Known rows, with every step that occurs
bofutup zelu reni dafa: [  5   2   6  -1 -13 -16 -11  -3  16   2  19  -4 -12   0 -13 -11   8 -20
  -4 -21   7  20  -5  -5  -9   2   3 -23]
zelu bofutup leko: [ -9   8 -28   5   1  -8   4   7   4  -8   4  14  -1  37  -4  10  -2  -5
  -6  -5  16 -14 -13   2 -12   1 -15   5]
giduz raroro dafa reni zelu bofutup: [ -3  -6  31  -2  30 -15  -4  -5   1   8   9 -10 -10   2   8  22  -7 -10
  30 -30   7 -63  -4  48   1   3   7  29]
gofe raroro giduz rerez: [  4   8 -35  19   0  18 -18   3   0  -9  -2  14   6  15  -7  -5  10  12
  -9 -10  26  15  -1  -7  23  11  13  -2]
zelu reni dafa bofutup: [ 17   3  16   5  -5 -13   7 -13  15  -2  14  -3  -6 -19  -4  -3  -7   3
 -12  12  17 -16 -13 -17 -13   0   4  -5]
reni zelu bofutup dafa: [-16   6   9  -8 -16  -9  -5   6   3   3 -13   1  -2  27 -11  16   7 -20
   8   8   1  22 -16  -2  -7  10  12   6]
zelu bofutup dafa reni: [ -6   2  14  -1  -5  -1  10   6   5 -13   6   9   5   4 -16  28 -13 -12
   5 -25  25 -47  -8  -3 -22   1  -2   6]
dafa raroro: [  1   4 -12  -2   4  -1  12   7  -8  -3  17   9   4  16   9 -12  -3  24
 -17 -26 -27 -39  22   3  -1  -9  -4   7]
zelu reni: [  8  14 -13   3  -3 -15   9  -8   9 -13  23   4   8   0  10 -14   5  12
 -26 -15   3 -58   1   2  -5   0 -10  -4]
pirop bofutup zelu reni: [ -6   4  13 -13  -5 -22  17  -9  -2  -6  29  -1   2  11 -17   0  14  22
  -3 -17   2 -24  -2  -4  -4  -1  -7 -17]
giduz raroro dafa: [  9  17 -12   3  24   1 -14   3  -4   9  12  -5  -1  -3  36 -11   3  -2
   2 -33 -30 -62  17  43   6  -6   4  12]
raroro dafa bofutup zelu reni: [ 10   5  19  -5   7 -13   0 -16   6   3 -15  -2 -10  -4 -10   9  -5   5
 -16 -13 -21  -4  -7  16  -8  -4   9 -10]
giduz rerez dafa bofutup leko reni zelu: [-11 -27 -26   4 -12   9  -2  -8  -3   4 -42 -15   6  -5  -5  -5  -1  -5
   0  70  35  74   4 -17  -5   5   0 -12]
leko reni zelu bofutup dafa: [-17  -1  19  -5 -15  -1  -7 -10  -8  -1 -25  -5  -2   5   2   5   9 -16
   4  26  20  25  -8  11  -5   9  10   5]
pirop bofutup zelu: [-12   8   6 -14  -9  -7  15  -4 -19  -1  19   5  -1  24  -9  -7  18  25
   4 -15  -7  -3   9  -9   1  -4  -2 -11]
reni leko: [  4  20 -23  12  -7   9  -2   3  -5   0   8   3   2   0   6 -22   1  22
 -10  21 -10 -14  10  -8  13  -2 -13   3]
gofe raroro giduz rerez dafa bofutup zelu: [ -1 -21 -18  -5 -13  22 -10   4  -7   3 -38   3  -1   5 -35  14   6  -4
   3 -30 -12  90  -6 -21   0   9  12 -26]
gofe raroro giduz rerez dafa: [  3  -2 -43   1 -11  24 -17  16   4  -3 -15   5  12   3 -15  -4  16  -5
  -4 -33   9  52   0 -17   9  13   3 -14]
gofe raroro giduz: [  7   8  -7   1  -4  13 -11  -1  -4  -9   5  10   3   9  17  -8  12   0
 -10 -18 -21  15  -9   2  19  10   6   2]
gofe raroro: [  4   9 -29  -8  -8  10  -7  -9 -14 -15  18   7   3  -1  14 -24  11   4
 -21 -23  -9 -23   5   1   4   9   4   2]
dafa bofutup leko reni: [  1  -8  -7   9   0   6  10 -21 -14 -10 -15   1   2  -6  28  -9 -10   9
 -19  54   8  -2   2   2  -6  -5  -8  -1]
raroro dafa reni: [ 11  14   6   2  12   4   0  -4   3  -5  11   0   2  -7  15  -3  -5   8
  -8 -19  15 -53   8  17   2  -4   1  12]
zelu bofutup leko reni dafa raroro giduz: [ -4 -15  22  12  15   2 -10  14  13   7 -15   6 -11  16  -3  20 -10 -17
  21  15  23  62 -17   8   4  -5  -5   6]
leko reni: [  1  10 -11   4  -6   8   6 -19 -18 -12   2   5   4  -8  29 -32  11  20
 -24   4  16 -36  18  11   2  -3  -8   2]
reni dafa: [  7  16  -8   3 -11   2  -7   3   4   3  19   2  -6   2  10 -23  10  -5
  -4  -8  16   2   4 -14  -1   0   4  -2]
zelu bofutup leko reni dafa raroro: [ -7 -13  -1   5  10  -1  -7   6   5   1   0   3 -10   6  -7   4 -11 -14
  10   9  35  24  -2   7 -12  -6  -7   6]
dafa pokalen: [  5  12 -20  -1   4  -8  20  -6 -11  -5  12  17   4 -23  11 -19   9   2
 -14 -28 -30 -44   9 -11   5  -4  -6   7]
dafa reni zelu bofutup: [-10  -6  24  -3   0 -14  18 -12  -3  -9  13   4  -5  18 -12  14  -2   7
   7 -10  34 -37 -11   3  -6   8  -2  19]
bofutup dafa: [  0  16 -13  -1 -17   6  -6  10   0  -2   0   3   9   6  14  -5   4 -12
 -10   1 -17  -8   7  -7  -7  -1   6  -8]
giduz rerez: [ -1  17 -46  20  -4   6   0   2  -3  -7   7  13   7  19  -8 -17   6  26
 -21  -7  43 -34  19 -11   3   0   2  -3]
giduz raroro dafa pokalen: [ 12  12 -12   0  35  -7  -1   1  -7  12   8   4  -1 -41  31 -10   3 -14
   9 -46 -55 -68  15  33  11  -9   3  17]

Rows
[ -8  15  -7  -3 -12  -1   1  10   2  -5  -6  11   3  19 -11  16   1 -11
  -4 -21   4 -16  -8  -2 -19   2   1   1]	zelu bofutup dafa
[  1   2  17   3  -1   6  -4  27   8   8 -10   7  10  19   9  18  -7  -7
   5  -5 -51  26   3  -2   7  -7   9  -2]	bofutup dafa raroro giduz
[  4   3  10   6   9   2   8  14  -1   3   5  13   4  26  12   3  -1  20
  -5 -20 -38  -2   8   3  13  -9  -2   7]	dafa raroro giduz
[ -6   2   6  -1 -11   0   1 -24 -17  -4  -6  -7   0  -1  30 -31  17  12
 -13  34  11   4  11  11  12   5   3   6]	leko reni zelu
[ 11  -1   4   0   4 -15  -1   9  20   2  31  -3  -2  -8  -7  -9  -6  -1
  -7 -17   2 -22   5  -5  -7  -6   0  -4]	zelu reni dafa raroro
[-17  -7  12  -6  -4  -7   5 -14 -13   0   5 -13   5  13  25 -14  16  11
  13  80  26  28  -2  -2  15   4  -3   3]	pirop bofutup leko reni zelu
[ -4   4  10   8  -4   7   1  12   7  -5   0   2   3  -9 -27  26 -20  -8
  14  10  17 -25  -9  -9  -8   0 -10   7]	zelu bofutup dafa reni leko
[ 14  10  -6  -8   7  14 -12 -15 -11  -3 -10   0  -5 -16   9  -5  -1   8
 -17  -7 -18  -7  -5  12   3   5  19  10]	gofe raroro dafa bofutup
[ 13  -1   4  -3   8   5 -24 -14   2   4 -17 -12 -13 -35 -24   4  -9  -1
  -8  13 -33  30 -16  13  11   6  10  -9]	gofe raroro dafa bofutup zelu reni leko
[  3   2 -34   6   1   7  11  19   6   8 -21  16  11 -18 -17   0  14  -6
   4 -37 -11  32   3 -30  10  -1  -7  -9]	raroro giduz rerez dafa pokalen
[-12   7   3  -5  -6 -13   8  -7  -4  -2   1   6  -7  33  -8   2  12   7
   0  -8  11  -6 -10   4  -1   9   1  15]	reni zelu bofutup
[  1   6  -8   6  -8  -9  -5  -3   6   0   8  -5  -4  -4 -16 -10   1   6
 -10   6 -19   1   1  -1   7   0 -14 -18]	bofutup zelu reni leko
[ 13   6   4  14  30   9 -14   5   3  10  16 -15   0 -34  22   0 -19   2
  20   0 -15 -72  16  34  16  -8  -8  17]	giduz raroro dafa reni leko
[  4  -4  16  -2 -14   1  -1 -10  -8   7  -4   2 -19   7 -10  -3   0  -4
   3  -6  -7  42  -2 -16 -12  -2  13 -13]	reni dafa bofutup zelu
[ -4 -16   4   5  -9   7   3  12  13   5 -15  -7  10  11 -14  12   5  -5
  18   2  33  46  -1 -20  11   8   1  -5]	raroro giduz rerez dafa reni zelu
[ 12  -6  21  -2  26 -17  -5 -15   2   9  -2 -11 -10 -16   8  14 -11  -4
   1 -30 -44 -42   2  44  -8  -7   8  -6]	giduz raroro dafa bofutup zelu reni
[ -4 -15   8 -20 -16  -2  13   0   1  -1   6 -15   7  -6   5  -7   6 -10
   6 -10  -4   6   6 -13  -9   5  -8  -1]	rerez dafa reni zelu
[ -1 -18 -16  -9 -11  12  11  -8  -9  -5 -28 -10   7 -17  20  -8  -4  -6
 -13  33  -7  34   4  -8 -20  -4 -19 -12]	rerez dafa bofutup leko reni
[ 14   9  -7   2  13  22 -23  -2  -1  -4   8  -9  -1 -37   0  -8 -10   1
   2   7   4 -20   1  12  20   5   3  12]	gofe raroro dafa reni leko
[-19 -24 -26   0  -4  -5   4  15  17  -1 -11  -6   4  23 -39  25  -7 -21
  20   7  66  30 -10 -16 -16   9 -10  -3]	giduz rerez dafa reni zelu bofutup leko
[ 10   2 -19  -3  11  12 -20  -5  -2  -2 -15  -2  -4  -5  13   3  -9 -12
  -9  26 -18  23 -14  10   3   5  14   5]	gofe raroro dafa bofutup leko
[  6   7  -3  13   0   8   8  -2  -2  -7  19  -1   4 -16   2  -9 -12  20
  -3  18  11 -45  10  -9   9  -4 -16   8]	dafa reni leko
[-15 -15  49  -2   2   1  -6   7   0   9 -36   1  -1  17  -3  28  -2 -11
  19  20 -15  59 -12  17   9   2  13  11]	leko reni zelu bofutup dafa raroro giduz
[ -7 -15  19   3  34 -16 -12   4  12   9   5 -13  -8  11  13  32 -17 -32
  38   3   7 -33 -14  47   1   3   3  23]	giduz raroro dafa reni zelu bofutup leko
[  4  -6   3  27   9  16 -15   9   7   9 -11   7  -2  -1  -7  -8  -1  14
   6  12  48  38  14  -5  20  -6  11  -1]	leko reni dafa raroro giduz rerez
[  3   5   4  10 -10  14  -5  12   6  -2   5  -7   9 -22   0   5 -18  -9
   8  33  -3 -18   6 -14   3  -3  -5  -3]	bofutup dafa reni leko
[-17  -7  17 -12  -4 -10   0  17   2   8 -10   1  -1  28 -21  24  -5 -11
  12  -4 -23  20  -5   3  -9   2  13  10]	reni zelu bofutup dafa raroro
[ -5  11   6 -14  -3  -7  20   9  -9   3  11   8  13 -29  -2   3  11  -6
  13   3 -29 -22   0 -28   3  -5   4   0]	pirop bofutup dafa pokalen
[ -8  -3  16   0  16 -12  -6   2  15   3  -7  -5  -9  23  -6  27 -10 -22
  20  19  33   7 -23  21   0   6   3  19]	raroro dafa reni zelu bofutup leko
[  9  11  -9   0  -2  -5   6   1   1   6  16  11  -6 -36   4 -22  10 -20
   2 -20  -9  -5   1 -22   4  -3   4   2]	reni dafa pokalen
[-14   1  12  -3  -4  -6   7 -24 -16  -6 -11   2  -7  10   4 -10  13  11
  -6  11  33  -5  -4  16   1   8  -1  15]	leko reni zelu bofutup
[  2 -11  26  -1 -12   9  -2 -25 -17   3 -17  -4 -19 -17   2 -14   1   0
  -3  14  13  45   5  -5  -9  -4  10 -13]	leko reni dafa bofutup zelu
[ -7 -13  13  -3   8   0   0   7  -4   6  19  -8   1  -4   8  -9  -2   6
  20  47  28  27   9  -9   3 -11  -4  -1]	pirop bofutup leko reni dafa raroro
[  6   3  -1   8  14  11  -7 -17  -6   1 -31  -4  -3 -11  30  -4 -10   2
 -14  53   7  13  -1  20   1  -6   2   5]	raroro dafa bofutup leko reni
[ -1  -5 -23 -19  -6   5  12  20  -3   3   5  -1  10   3   0 -12   3   8
 -11 -47 -44  -5  24  -7 -16  -9 -15  -4]	rerez dafa raroro
[  6 -16 -24   2  -5  23  -7  12   7 -10  -4   1  14 -12 -20   7   2  -7
   4 -35  31  18   0 -18   5  10  -1  -9]	gofe raroro giduz rerez dafa reni
[-10   3  -6  -1   1   1  10 -10 -14  -8  12  -3   9   5  24 -14   9  20
   1  50  30 -11   5  -2   5  -4 -14  -2]	pirop bofutup leko reni
[  6  -3   9   7  -5  -8   7 -14   0   0  -6  -4  -8 -12 -21   3 -12  19
 -11  23 -26   4  -6  -8  -1  -2  -9 -14]	dafa bofutup zelu reni leko
[  3  -7   0 -12  -3   8  10  27   4   9  -9   3   9  12   4   4   4   4
   1 -43 -55  35   9  -7   0  -8 -13  -4]	rerez dafa raroro giduz
[ -9   4  14 -14  -2  -2  13  21  -7   4  17   0  14  10  -6  10  -1  17
  11   5 -25 -18  13 -14  -4 -10   6   0]	pirop bofutup dafa raroro
[  3 -16   3 -21 -17 -11  17  -8   1  -1 -12  -8  -1 -10 -20   6   1  -4
 -15 -34 -35  20  -2 -11 -29  -1 -12 -27]	rerez dafa bofutup zelu reni
[ 12  -7   3  10  -2 -16  -1  -3  25  -1  10  -6  -5  -7   3   7 -15 -19
  -4  43  17  15 -23 -19 -14   0  -1 -11]	zelu reni dafa bofutup leko
[  0 -12  53  -8   7 -19   4  14  16  15  23  -3  -8  11 -26  20   4   6
  29 -14 -13  48 -13 -11   9  -7   5 -16]	pirop bofutup zelu reni dafa raroro giduz
